Known rows, with every way that one mark hangs from another:
{R {K C {N M}}}: [-0.937 -1.238 -0.136  2.564  2.987  4.192  0.339  0.759 -0.524  0.567
  1.443  0.498 -2.544 -1.290 -0.100  1.259 -3.293 -0.515 -0.533]
{Q K L}: [ 0.202  1.399  1.453  1.604 -4.139 -1.325 -2.953 -1.130 -3.668 -2.421
 -1.109 -3.144 -2.185  2.872 -1.240  0.739  2.163 -0.296 -1.024]
{C {K G N R}}: [ 0.359 -0.489 -1.089  1.794  0.344 -0.330  1.842 -0.186  1.130 -0.258
 -2.634 -0.662 -0.931 -0.619  0.476  0.465  1.708  2.108  2.517]
{N K M}: [-0.362 -0.887  1.712 -5.240 -4.197  1.744 -1.558  1.391 -0.448  0.043
  1.388  2.447  0.137 -0.105 -0.298 -3.280 -1.513  0.039 -3.601]
{Q {K {N M}} L}: [-0.023  3.086 -0.169 -2.178 -2.490 -1.590 -1.896 -0.911 -2.900 -3.628
 -1.224 -3.837 -2.941  2.419 -1.477  0.482 -0.462 -1.620 -2.498]
{N {K R}}: [ 0.284 -0.776  1.594 -1.249 -2.559 -2.385 -0.591  0.754  0.349  1.413
  1.837  3.456  2.545 -0.511  0.600 -1.970  1.804  0.378 -0.870]
{G K}: [ 0.060 -1.306  1.149  3.098 -3.134 -1.176 -0.897  0.743 -0.863  1.606
  1.363 -0.003  1.487  0.019  0.224 -3.145  0.307  1.008  0.100]
{R K}: [-0.521 -2.610  1.600  6.897 -1.502  0.550 -1.169  0.934 -2.154  1.727
  0.643 -0.148 -2.386 -0.313  0.553  1.908 -0.220  1.715  0.470]
{G {K C N R}}: [ 0.521  0.128 -0.778  2.842  2.917 -2.860  1.768  0.106  1.576  1.715
  2.467  1.593  3.738 -1.284  0.575 -2.202  0.450 -0.639  2.099]
{K G N}: [-0.165 -1.100 -1.024  0.008 -0.842  1.488  0.041  0.483 -0.511 -0.224
 -3.414 -4.659 -0.025 -0.393  0.769  2.149  0.195  1.706  2.232]
{N {K C} M}: [-0.626 -1.145  1.414 -5.910 -1.749  5.397 -0.867  1.102  0.079  0.892
  2.256  4.540  0.655 -0.623 -0.794 -3.537 -2.257 -1.017 -3.092]
{Q K}: [-0.062 -1.719  1.606  2.320 -4.188 -4.352 -1.931  0.020 -1.792 -0.244
  0.058 -1.780 -1.615  2.977 -0.522  1.280  1.309  0.807 -0.971]
{G {K C R}}: [ 0.257 -0.446  0.895  3.595  1.440 -1.562  0.685  0.128  1.595  2.345
  3.382  4.382  3.029 -1.284  0.273 -3.044  1.102 -0.290  0.888]
{G {K N}}: [ 0.370 -0.410 -0.605  2.402 -1.510 -3.029  0.060  0.530 -0.905  0.639
  0.544 -2.560  1.958  0.106  0.549 -2.278 -0.165  0.682  1.232]
{G {K {N M} R}}: [ 0.350  0.961 -0.327  0.378  0.853 -3.625  0.760  0.593  1.681  0.569
  2.087  1.890  1.593 -0.808  0.562 -3.328 -1.048 -0.940 -1.164]
{L {Q {K N}}}: [ 0.734 -1.628 -0.616  0.586 -3.674 -7.316 -0.689 -1.137 -2.010 -0.359
 -2.531 -4.870 -0.917  3.337  1.096  3.654  0.543  1.603 -0.486]
{N {K G R} M}: [-0.181  0.215  0.960 -5.010 -0.921  3.440  0.483  0.803  2.241 -0.243
  0.156  3.811  1.541 -0.877  0.365 -1.379  0.207  0.747 -1.941]
{R {K C G N}}: [-0.533 -1.329 -1.263  4.869  3.672  7.012  1.542  0.193 -0.328  1.158
 -1.896 -2.616 -0.973 -1.136  0.257  5.100 -0.836  1.788  3.724]

Rows:
[-0.030  0.254 -0.851 -1.485  0.747  1.613  1.650 -0.040  1.913 -1.337
 -2.036  0.801 -2.332 -0.738  0.102 -0.690 -0.275  0.883  0.221]	{C {K G {N M} R}}
[-0.249  0.272 -0.908 -2.353  1.495 -0.038  0.860  0.388  2.167 -0.710
 -1.772  0.047 -0.340 -1.329  0.714  0.860 -0.422  0.256  0.054]	{K G {N M} R}
[-0.195 -0.021  0.022 -1.788  0.179 -3.876 -0.188  0.691  0.879  0.177
  1.019  1.245 -0.630 -1.089  0.585 -1.103 -1.013 -1.275 -1.487]	{K {N M} R}
[-0.050  1.730  1.156  0.995 -1.666  1.587 -2.121 -1.504 -2.690 -1.589
 -0.161 -1.097 -1.699  2.146 -1.622  0.778  1.532 -0.902 -0.399]	{Q {K C} L}
[-0.823 -0.639 -1.007  1.634  4.277  8.498  1.517  0.480  0.620  0.427
 -1.046 -0.557 -2.304 -1.051 -0.144  3.477 -2.804  0.821  1.113]	{R {K C G {N M}}}
[-0.413  0.394 -1.014 -2.675  3.887  3.247  1.672  0.085  2.659 -0.047
 -0.647  1.558  0.394 -1.802  0.164  0.871 -1.171 -0.790  0.491]	{K C G {N M} R}
[-0.079 -1.336  0.476 -3.139 -0.830  7.978  0.352  0.617  0.633  0.729
 -0.858  1.089  2.380 -0.603 -0.306  0.092  0.494  1.321  0.847]	{N {K C G}}
[-0.232 -0.364 -0.238 -2.262  2.708 -0.964  0.640  0.186  1.675  0.691
  1.918  2.901 -0.197 -1.896  0.163 -1.528 -1.528 -1.924 -0.797]	{K C {N M} R}
[ 0.132  2.375  0.351  0.756 -2.845  2.545 -1.703 -1.376 -2.591 -2.676
 -3.624 -4.303 -1.961  2.725 -1.083  3.056  2.518  1.034  0.180]	{Q {K G} L}
[ 0.129  0.949 -0.588 -0.173  3.490 -1.040  1.588  0.280  2.473  1.060
  3.169  3.528  2.219 -1.479  0.104 -3.537 -1.681 -1.868 -0.490]	{G {K C {N M} R}}
[ 0.577  3.090 -0.625  0.967  1.864 -3.338 -0.266 -1.946 -1.265 -1.765
 -0.254 -1.127  0.002  1.286 -1.079  1.579  2.478 -1.838  0.776]	{Q {K C N R} L}
[ 0.798 -0.775 -0.783  0.640  0.913 -7.139  0.880 -1.905  0.400  0.814
 -0.486 -0.521  0.737  2.173  0.988  3.751  1.275  0.098  0.491]	{L {Q {K C N R}}}
[ 0.109 -0.553 -1.379  0.168  3.753  2.023  1.748 -0.262  2.011  1.033
 -1.417 -0.173  1.521 -1.688  0.597  2.031  1.059  0.525  3.029]	{K C G N R}
[-0.337  0.233  0.658 -5.643  1.813  6.724  1.104  0.467  3.133  0.500
  0.912  5.840  2.080 -1.530 -0.289 -1.604 -0.606 -0.230 -1.351]	{N {K C G R} M}
[-0.007 -1.021 -0.415  0.722  2.273 -3.030  0.679  0.005  1.021  1.445
  1.227  1.074  1.227 -1.770  0.592 -0.226  0.671 -0.592  1.608]	{K C N R}
[ 0.331  2.458 -0.368  0.898 -2.929 -3.090 -1.874 -1.260 -3.803 -3.027
 -2.028 -5.707 -1.638  2.575 -0.982  1.877  1.629 -0.348  0.205]	{Q {K N} L}
[ 0.044  0.496 -0.303 -0.987 -1.142 -0.688 -0.093  0.945 -0.107  0.224
  1.030 -0.997  0.635 -0.065  0.189 -3.620 -2.554 -0.372 -1.363]	{G {K {N M}}}
[ 0.770  3.268 -0.294  1.706 -0.823 -6.155 -1.040 -1.588 -1.983 -2.163
 -1.040 -2.997 -0.427  1.722 -0.525  1.852  3.188 -0.888  0.089]	{Q {K N R} L}
[-0.649 -1.144 -0.203 -3.253  0.750  1.760 -0.354  0.593 -0.194  0.067
  0.797  0.388 -1.219 -0.969 -0.315 -1.267 -2.939 -1.233 -1.149]	{K C {N M}}
